Each row comes from the steps of one path. Every step used is in the known rows, and no mark comes twice. Write the path behind each row, first mark first.
In the rows, zero is written as 128.
Known rows:
guri-papun-komo-samim-fupe-geki: [ 66 103 112  99 166 101 107 105 116  90 171 166 134 145  99  50  96 111
  78 150 201 139  72 202 103 131 132 109 181 150  94 107  64 153 108 114
  86 123  90  83  92 140  94  97 117]
komo-samim-fupe-geki: [ 67 100 125 112 163 119 125 113 122  89 163 158 169 156 128  71 121 105
  74 159 186 109  91 188 103 121 127  98 178 150 119 115  77 158  82 134
 115 126  98 108  74 140  89 102 112]
tazal-vuve: [ 68 116 110 148 163  83 102 141 146 146 126 130 136 168 127  98 149 122
 115 116 142 150 152 175  96 142 130 129 136 146 141 122 114 136  93 137
 132 147  54 115 121 132  93 102 140]
samim-fupe-geki-lifuf-vuve: [ 66  94 101 139 177 112  88 119 141 113 114 121 150 148 121  71 124 127
  75 157 159 108 103 198  80 145 115 130 182 144 113 131  74 154  92 156
  91 130  47 143  93 156  86 131 124]
defeka-guri-papun-komo-samim: [ 81 134 130 106 125  95 133 120 123 118 150 129 127 143 119  86  98 126
  79  95 197 165  99 219  98 134 141 119 174 162 115  86  94 122 115 123
 101 119  69  77 131 132 102  95 120]
pufo-komo-samim-fupe-geki-defeka: [ 88 102 153  93 171 115 128 119 108  91 167 146 183 162 106  83 126 101
  71 183 189 120  59 201 103 130 121  82 211 117 133 131  65 158 112 143
  85 140 104 106  79 130  93 105 116]
povov-besuv: [ 78 135 121 141 171 101 123 125 137 120 130 137 139 151 123  95 150 127
 100 118 167 117 136 176  93 146 111 137 166 141 126 134  68 118  93 127
 133 122  75 103 117 153  88 126 150]
papun-komo-samim-fupe: [ 76 108 110 137 161  92 126 121 142 102 149 139 162 151  98  74 108 105
  90 129 179 142 115 214 103  89 127 114 161 154 104 110  73 146 108 126
 106 132 101  86 104 154  78  86 124]
bogoz-lifuf-papun: [ 75 117 124 157 183 124 105 154 144 145 105 102 125 159 138  98 121 147
  70 109 136 132 151 174  96 119 112 131 166 121 130 104 117  94 106 157
 142 147  64 107 123 160  81 126 139]
tazal-besuv: [ 77 138 114 133 161  93 103 139 131 127 133 134 143 152 140  89 123 133
  85 112 170 123 122 176  75 148 127 148 142 138 127 132  75 120  84 133
 137 129  57 122 122 138  66 118 141]
guri-papun-komo-defeka: [ 90 127 104 118 160 107  72 131 121 108 129 136 119 163  97  87 105 124
 108 107 189 157 116 192  93 134 134 128 166 140 108 110  82 146 132 130
 120 135  66 111 139 126 100 103 129]
guri-papun: [ 93 106 118 124 164 110 100 122 108 131 126 146 100 156 117  89 121 128
  72 112 160 141 134 175  88 150 120 143 155 142 125 115  87 129 107 106
 126 115  44 108 124 120  84 116 141]
bogoz-lifuf-geki-povov-besuv: [ 71 155 118 160 181 122 109 150 151 132 149 122 150 116 143 103 152 127
  87 134 142 109 108 202  82 133  95 148 161 115 156 137  70 131 122 190
 123 167  95 120 100 147  92 127 152]
fupe-geki: [ 81 114 107 123 160 114  96 138 127 112 147 144 143 148 140  91 132 126
  92 125 173 119 117 174  92 154 123 103 169 146 120 127 103 137  82 135
 126 131  76 132 108 130 103 134 125]
papun-komo-defeka-samim-fupe-geki: [ 75 143 110 108 147 111  87 119 123  82 137 142 187 153 113  81 134  90
 114 119 201 144  94 204 118  97 137  80 190 159  91 109  74 152 102 167
  96 159 107 135 115 158  89 114 119]
defeka-pufo-komo-samim-fupe-geki: [ 76 114 159  86 155  99 132 106 103  76 157 159 170 165 133  86 136  82
  74 153 190 112  62 187 105 133 117  80 225 136 159 112  75 148  86 127
  77 132  91 117  83 147  71 110 110]
komo-papun-guri: [ 72 134  99 158 141  92  79 147 137 125 140 151 137 151 118  83 104  90
 130 118 182 139 136 198  97 141 136 118 182 144 143 105 107 127  81 106
 145 147  42 112 117 105  69 110 126]
defeka-samim: [ 99 133 122 131 136 118 122 126 122 123 118 129 151 149 131 104 155 109
  93  85 160 147 149 185 103 119 122 126 154 158 125 107  95 121  96 134
 112 135  69 126 127 139  70 125 136]
lifuf-bogoz: [103 109 118 143 169 108  97 143 135 124  93 115 145 169 126  97 137 146
 105 123 147 119 153 176 100 126 116 128 155 135 136 114  83 124 109 136
 117 140  79  99 117 140 102 139 126]
pufo-komo-papun: [101 127 141 129 153  67 105 145 113 122 125 153 137 152 105 109 122 108
 109 121 166 142 123 195  87 159 127 125 197 128 142 105 100 108  95 110
 126 132  53 107 127 117  76 122 121]
komo-samim-fupe: [ 78  99 129 134 166 111 136 112 123 105 141 146 162 165 117  83 124 104
  68 142 171 122 120 195 101 101 123 121 160 152 128 113  76 155  93 127
 124 123  89  95  89 145  72  90 121]
guri-papun-komo-defeka-pufo: [ 84 140 114 104 148 112  67 120 120  96 126 137 125 176 112  89 117 114
 110 100 197 151 109 183  97 133 126 113 183 148 135 111  86 146 122 134
 107 135  53 121 141 138  88  98 118]
defeka-samim-komo-papun: [ 96 138 104 109 141  98 124 128 117 109 117 151 147 153 120  98 153  91
 114 107 177 141 150 191  95 116 101 125 177 173 124  80 101 110  81 135
 115 129  40 119 148 130  59 127 103]
likuz-bogoz-lifuf-geki-defeka: [ 71 136  98 129 158 129 113 179 140 177 143 104 159 174 132 110 153 148
  92 156 146 111 120 223  69 108  94 123 162 119 134 131 101 130 156 170
 128 159  92 104 111 124  96  99 140]
likuz-bogoz-lifuf: [ 57 131  98 131 168 108 135 165 161 162 118 112 121 172 141 107 155 143
  88 123 150 121 152 197  70 107 106 130 167 160 131 123 106  95 128 128
 137 136  70  94 126 115  93 105 161]
defeka-komo: [ 87 128 114 132 148  79 119 143 124 131 118 129 133 142 128  85 144 140
  80  99 163 151 160 193 105 119 110 127 151 133 115 116  90 107  92 139
 131 107  70 116  99 142  83 109 114]
geki-lifuf-defeka-pufo-komo-papun: [104 131 145 136 142  75  72 127 110 103 124 107 132 145 116 106 125 118
 109 141 168 124 114 194  79 172 116 137 210 122 168 110  85 131  96 147
  82 137  40  99 130 144  78 126  77]
samim-fupe-geki: [ 71 106 112 125 173 107 100 125 121 110 142 157 149 154 123  85 130 111
  76 149 169 112 111 180 100 126 117  93 177 145 113 130  89 143  73 136
 124 130  83 129  93 143  87 123 132]
pufo-komo-papun-guri: [ 84 132 126 143 146  70  89 152 120 126 136 151 132 147 107  96 103  77
 128 122 177 149 114 202  94 151 134 115 212 125 155 101 100 113  92  95
 120 153  42 109 122 102  63 118 132]
fupe-geki-defeka-guri-papun: [ 79 130 136  86 139 130  96 122 104 126 152 132 134 156 129  95 125 141
  65 138 194 137  83 193 100 165 128  88 191 141 123 123 100 131  97 150
 114 122  55 121 119 115 118 127 123]
pufo-komo: [106 111 136 132 166  85 120 146 112 128 122 133 128 153 115 118 132 111
  89 112 152 140 123 187  90 143 114 122 180 127 141 119  96 116 106 115
 112 135  66 118 124 127  77 129 143]
likuz-bogoz-lifuf-defeka: [ 66 132 104 143 172 115 121 164 161 150 113  85 114 169 146 116 146 155
  97 139 142  98 155 206  74 103 103 137 163 141 137 116  93 103 126 157
 130 139  76  71 125 132 114 113 123]
defeka-guri-papun-komo: [ 83 139 120 120 132  83 107 132 121 140 129 126 106 140 110 101 108 132
  81  86 181 167 117 209  99 137 129 113 171 158 109 100 100 108 105 122
 111 122  52  97 147 135 100 118 137]
guri-papun-komo-defeka-samim-fupe: [ 86 135 117 110 150 107  90 102 104 100 115 144 144 161  88  77 126  92
  96 108 189 164 116 204 115  94 131 122 175 155 100  99  60 146 125 139
  92 141  73 108 132 148  72  98 133]
likuz-bogoz: [ 77 123  94 125 155  99 124 160 144 147 122 125 140 181 127 100 154 143
 108 121 166 126 141 201  77 120 105 137 157 151 125 127 101 118 109 124
 135 124  73 103 120 117  92 109 146]
likuz-bogoz-lifuf-geki-fupe: [ 69 135  99 135 154 107  89 171 130 176 149 108 133 168 148 120 164 148
  88 160 142 118 122 229  61 116  98 151 147 140 139 120  95 108 123 155
 119 153  75  94 110 115  90 126 150]
likuz-bogoz-lifuf-geki-defeka-komo: [ 67 152 101 116 147 100 124 182 133 178 136 101 158 159 133  92 161 162
  83 147 152 131 132 238  83  97  87 125 160 104 124 124  92 109 152 180
 121 139  96  99  90 132  93  89 120]
besuv-povov: [ 83 103  97 133 169 105 113 152 145 131 122 130 143 150 150 108 130 124
 100 101 161 113 142 181  91 118 119 137 160 150 134 102  82 126 102 125
 135 125  58 136 130 150  75 100 125]
pufo-komo-defeka-guri: [ 98 142 161 117 137  95 119 144 110 115 111 116 160 166 132 135 131 101
  91 106 175 139 107 202  99 135 131  90 209 137 153  98 106 120 105 156
 132 146  71 129 136 128 100 119 132]
bogoz-lifuf-papun-guri: [ 60 124 109 173 173 127  89 164 151 149 113  97 123 155 144  85 102 118
  90 105 149 137 143 180 103 112 118 121 183 119 141 101 116 103 104 144
 137 170  53 110 114 145  69 121 154]
papun-komo-defeka-guri: [ 80 154 116 130 127  98  97 148 142 112 123 108 160 158 124 115 117 118
 114  90 191 154 119 216 104 112 138  85 179 160 118 100 111 127 103 166
 137 146  83 121 147 143 111 107 123]

Which path is each row?
[ 87 119 130 121 142 103 125 127  96 120 157 133 201 151 108  66 131 121
  63 166 172 128 104 233 115  90 106 115 153  95 117 114  62 166 119 180
 107 128 115 101  55 163  72  77  81] | lifuf-geki-defeka-komo-samim-fupe
[ 82  97 151 104 167  95 135 117 105  91 159 157 164 151 121  83 122  93
  72 160 181 117  70 195 101 133 126  95 209 130 132 111  73 146  95 124
  91 132 101 105  79 139  83 113 121] | pufo-komo-samim-fupe-geki
[ 94 125 128 128 151 129 115 112 115 123 123 128 175 164 104  93 158 101
  78 131 165 142 133 198 115  90 112 108 161 146 119 129  70 144 103 153
 103 140  78 122 113 149  61 107 136] | geki-defeka-samim-fupe
[ 84 125 115 153 162 115  73 151 115 155 155 119 126 143 147 124 141 133
  67 147 129 126 124 209  77 126 111 139 141 136 141 115  95 118 106 156
 120 155  64 113 107 130  82 135 140] | bogoz-lifuf-geki-fupe
[ 87 133 166 124 162 117 136 125 131  97 133  98 130 157 157 119 132 110
  75 130 150 104 108 189  91 124 116 110 205 125 185  93  84 115 124 152
  86 144  74  79 113 152  90 110  95] | bogoz-lifuf-defeka-pufo-komo-samim
[ 82 115 108 167 159 117  81 157 132 134 120 110 139 166 127  79 101 117
 109 105 165 141 135 183 107 124 117 128 170 109 134 103 112 125  86 139
 136 158  55 117 114 149  68 129 138] | lifuf-papun-guri
[ 64 136 120 104 153  77  90 129 114 105 151 163 172 148 100  60 137 130
  87 170 197 134 111 211 116 127 117  86 192 124 103 128  72 126  73 156
 126 113  80 111  72 136  90 101  83] | samim-fupe-geki-defeka-komo-papun
[ 76 112 111 135 181 117  90 133 140  95 149 148 157 136 126  82 143 116
  78 148 172 123 100 188 100 123 104 107 168 141 134 147  81 158  72 168
 117 142  89 144  86 126  94 130 132] | samim-fupe-geki-povov
[106 129 127 132 137 130 103 126  90 135 137 132 198 155 104  97 150  97
  80 142 152 127 114 219 111  97 107 113 152 117 119 121  76 166 113 178
 101 156  97 131 101 164  56 111 120] | lifuf-geki-defeka-samim-fupe
[ 51 132  96 138 176 117 137 164 183 157  85 102 129 184 150 108 148 149
  99 123 138 107 147 217  66 112 102 145 169 151 138 114  99  90 133 138
 125 134  46 106 121 128  94 114 152] | likuz-bogoz-lifuf-vuve
[ 99 126 147 117 150  89 114 134 113 117 123 134 135 163 132 117 146 105
  93 104 162 135 116 176  92 145 108 107 198 135 168 119 100 118  96 121
 100 134  56 131 126 140  65 127 132] | defeka-pufo-komo
[ 53 160 107 129 153  67 119 166 153 145 110 103 122 156 138  90 149 165
 106 138 162 117 166 229  88 108 105 138 175 131 129  94  86  73 112 161
 137 114  68  53 104 130 109  97  82] | likuz-bogoz-lifuf-defeka-komo-papun
[ 80 124 124 115 151 115 113 110 110 106 135 151 164 145 129  82 153  92
  78 126 174 127 114 187 114 115 121  97 177 159 111 114  81 136  74 145
 100 137  87 132  98 151  72 127 131] | defeka-samim-fupe-geki
[ 90 129 137 109 138 122 107 124 107 142 129 120 126 164 117 108 127 138
  61 120 177 150 117 200  99 143 123 110 172 142 132 119  98 128 107 138
 121 119  46 109 131 117  98 112 134] | geki-defeka-guri-papun
[ 75 102 115 118 163  95 119 106 119 109 148 155 125 152  85  62  97 110
  75 133 185 152 104 208 101 110 128 134 162 150 101 105  62 148 119 104
  93 119  79  73 106 144  75  84 125] | guri-papun-komo-samim-fupe
[ 65 148 101 145 132  65  90 149 132 128 133 149 136 137 122  65 114 105
 121 105 189 157 149 210 110 129 126 120 179 133 132  98  96 104  77 119
 139 125  47 106  96 116  68  99 107] | defeka-komo-papun-guri
[ 60 116 122 151 182 108 125 139 156 121 128 107 152 154 110  69  97 128
  71 127 158 143 118 208 109  76 120 119 175 129 105  92  87 113 120 156
 111 152  98  72 103 184  76  90 127] | bogoz-lifuf-papun-komo-samim-fupe
[ 86 129 104 100 162 128 101 128 122  85 115 132 152 193 140 111 152  94
 110 121 182 115 133 164  88 104  89  94 191 167 155 104 104 151  94 161
 126 141  47 151 145 142  74 113 106] | samim-komo-defeka-pufo
[106 121 113 140 150 129  88 153 107 142 148 124 173 158 115 107 129 129
  91 143 152 121 115 204  89 134 106 117 148 103 126 129 100 164 120 167
 125 151  88 130 108 141  86 116 116] | lifuf-geki-defeka
[ 87 128 119  87 151 117 115 123  97 111 112 131 122 177 130 113 131 107
  77 118 187 133 121 186  89 122 106 106 193 168 133  84 100 131 104 155
 132 123  34 124 153 122  94 114 115] | samim-komo-defeka-guri-papun
[ 80 127 110 155 164 119 105 157 126 155 136 124 137 138 142 115 127 121
  74 122 127 115 132 195  83 125 113 124 156 126 136 108 111 128 125 156
 136 154  80 122 112 145  83 116 133] | bogoz-lifuf-geki
[ 65 135  95 136 157 109 122 177 139 173 135 117 143 163 142 110 147 136
  91 136 138 108 130 216  68 114  99 137 160 130 133 114 107 114 139 154
 134 155  88 104 113 129  88 107 145] | likuz-bogoz-lifuf-geki
[104 108 149 120 157  97 144 132 115 109 143 134 151 155 125 103 125 106
  83 123 168 136 105 196  89 138 126 126 184 130 147 105  84 129 114 117
 102 130  84  98 109 124  81 107 125] | pufo-komo-samim
[ 82 113 112 123 146 113 100 104 109 112 142 131 160 128 121  68 151 104
  71 132 172 139 111 187  96 127 122 118 180 163 103 128  72 150  88 151
  77 139  74 138 103 151  68 124 135] | defeka-samim-fupe-geki-lifuf
[ 89 134  99 138 155 105  81 147 143 102 127 122 152 163 107 100 115 119
 126 105 184 147 128 197  97 114 132 108 165 148 107 114  95 144 119 148
 130 148  85 119 136 138 101 105 126] | papun-komo-defeka
[ 79 123 118 161 180 122 104 143 148 131 114  93 109 147 145 118 126 138
  77 127 132 105 157 183  89 115 117 122 156 135 138 112  94 113 109 156
 131 141  69  89 124 147 106 123 113] | bogoz-lifuf-defeka
[ 69 123 135 111 135  86 134 105 118 115 144 140 134 149 102  79  96 109
  62 120 193 157  94 226 109 105 135 109 178 165 111  90  75 131 103 123
  98 117  77  73 114 146  83  88 124] | defeka-guri-papun-komo-samim-fupe
[ 85 139 140 109 137 121  99 124 101 120 116 130 132 172 130 109 121 119
  75 108 183 142 115 191  96 142 138 114 183 153 137  96 100 133 105 146
 143 125  49 119 131 119 106 107 127] | komo-defeka-guri-papun
[ 86 112 162 110 154  91 140 108 108  93 137 147 161 174 122  96 136  79
  71 137 175 125  92 191 102 113 114 102 204 141 168 108  73 140  95 121
  88 129  79 105  95 152  52  97 120] | defeka-pufo-komo-samim-fupe
[ 98 147 115 107 138 115  86 118 112 106 121 133 138 156 102  84 127 108
 112  85 190 173 120 197 106 120 138 131 168 153 105  96  75 136 133 138
  96 144  66 114 148 133  85 108 129] | guri-papun-komo-defeka-samim
[105 122 141 124 165 102 102 145 111 105 114 129 149 170 117 119 130 104
 103 120 168 135 114 184  92 135 126 112 194 122 145 113  91 135 119 142
 126 148  77 130 127 122  89 117 132] | pufo-komo-defeka
[ 73 126  77 135 157  92  94 148 133 118 135 152 127 155 117  87 114  78
 134 127 184 133 139 191  89 122 104 112 192 160 137  92 107 124  80 111
 133 142  25 113 138 109  61 117 115] | samim-komo-papun-guri
[ 66 151 107 113 142 134 107 166 140 162 143 105 165 185 144 112 166 137
  96 148 154 107 109 214  71 111  89 110 179 126 159 129 108 132 145 175
 114 161  82 117 112 136  81  98 130] | likuz-bogoz-lifuf-geki-defeka-pufo
[ 73 108 125 124 171 129 116 121 142  76 172 150 179 140 133  67 133 109
  74 158 189 121  80 196  99 118 115 110 170 145 141 132  73 173  81 169
 107 138 104 123  68 123  98 107 115] | komo-samim-fupe-geki-povov
[101 126 102 111 152 117 136 128 118 114 111 130 139 153 134 104 166  96
  95  97 162 139 155 180  95 101  88 120 161 172 122  92  96 120  92 141
 100 131  52 128 148 141  60 133 124] | defeka-samim-komo
[103 116 115 148 147 107  65 146  95 143 159 131 147 153 134 117 143 131
  87 147 148 129 118 212  81 141 110 146 130 127 133 121  90 142  87 151
 119 145  68 120 109 134  80 140 123] | lifuf-geki-fupe
[ 94 112 169 120 157 101 130 105 102  79 129 120 157 171 126 104 127  92
  78 154 165 100  97 200 108 110 110 108 199 120 173  99  63 150  96 149
  79 133  85  82  96 170  71 107  81] | lifuf-defeka-pufo-komo-samim-fupe
[ 93 114  93 114 175 122 106 141 124  97 114 128 145 181 126 108 142 104
 105 130 173 120 142 174  84 103  97 109 173 157 126 103  97 149 105 156
 137 139  58 137 143 130  85 114 115] | samim-komo-defeka
[ 67 152 125 148 158  76 103 146 141 126 113 113 118 130 137  93 129 146
  86 127 152 124 171 208 104 120 118 129 168 125 133  88  86  83  96 163
 138 116  61  72 103 146 102 107  71] | bogoz-lifuf-defeka-komo-papun
[ 81 145 116 131 139  61 106 143 125 122 122 154 142 142 118  79 134 134
  99 109 176 151 157 203 106 138 121 130 163 134 119 100  94  99  80 134
 144 103  60 105 101 128  79 104  94] | defeka-komo-papun
[ 90 119 100 125 160  92  91 133 125 130 133 138  95 143  95  85 107 133
  94  99 172 163 129 195  93 138 121 137 154 146 103 114  87 124 118 106
 106 122  57  97 140 130  88 113 138] | guri-papun-komo
[ 83 103 125 145 155  88 121 107 116 100 133  95 150 130 115  57 125 139
  58 158 166 126 136 215 100  96 114 149 157 125 117 110  46 153 106 173
  86 109  88  72  71 171  86  85  66] | geki-lifuf-defeka-komo-samim-fupe
[ 98 100 104 129 168 110  71 135 133 116 120 105 147 141 130  71 134 158
 100 150 164 117 117 172  82 163 122 125 181 138 120 133  77 145 109 154
  82 147  79 114 105 135 117 151 120] | fupe-geki-lifuf-bogoz
[ 79 104  98 136 164 118  87 133 148 116 117 112 144 139 139  79 125 145
  91 135 162 115 106 193  71 170 122 139 176 141 119 130  89 146  99 153
  92 132  40 149 108 140 105 138 120] | fupe-geki-lifuf-vuve
[ 89 102 100 160 164 114  97 133 152 133  96 101 136 148 127  90 127 143
  87 118 145 128 139 198  68 150 118 159 159 142 128 126  87 138 113 145
 104 130  30 138 122 145  85 124 131] | geki-lifuf-vuve
[ 94 129 110 145 164 111  69 159 140 106 111 103 166 174 106  86 101 143
 125 103 182 150 123 195 107 114 126 119 166 111 103 101 105 132 113 176
 134 156  88 115 136 168  97 116 114] | lifuf-papun-komo-defeka
[ 89 100 107 140 166 118  71 144 121 122 137 105 150 141 129  64 116 158
  82 133 169 133 105 173  84 167 117 134 176 116 108 125 106 137  89 169
 107 144  67 132 109 157  96 140 120] | fupe-geki-lifuf-papun
[ 98 122 160 104 143 101 139 121 113  96 142 136 156 168 139 102 137  97
  88 113 177 131  95 188  94 141 118 110 200 138 174 104  90 130 105 121
  89 131  71 110 111 136  69 106 115] | defeka-pufo-komo-samim
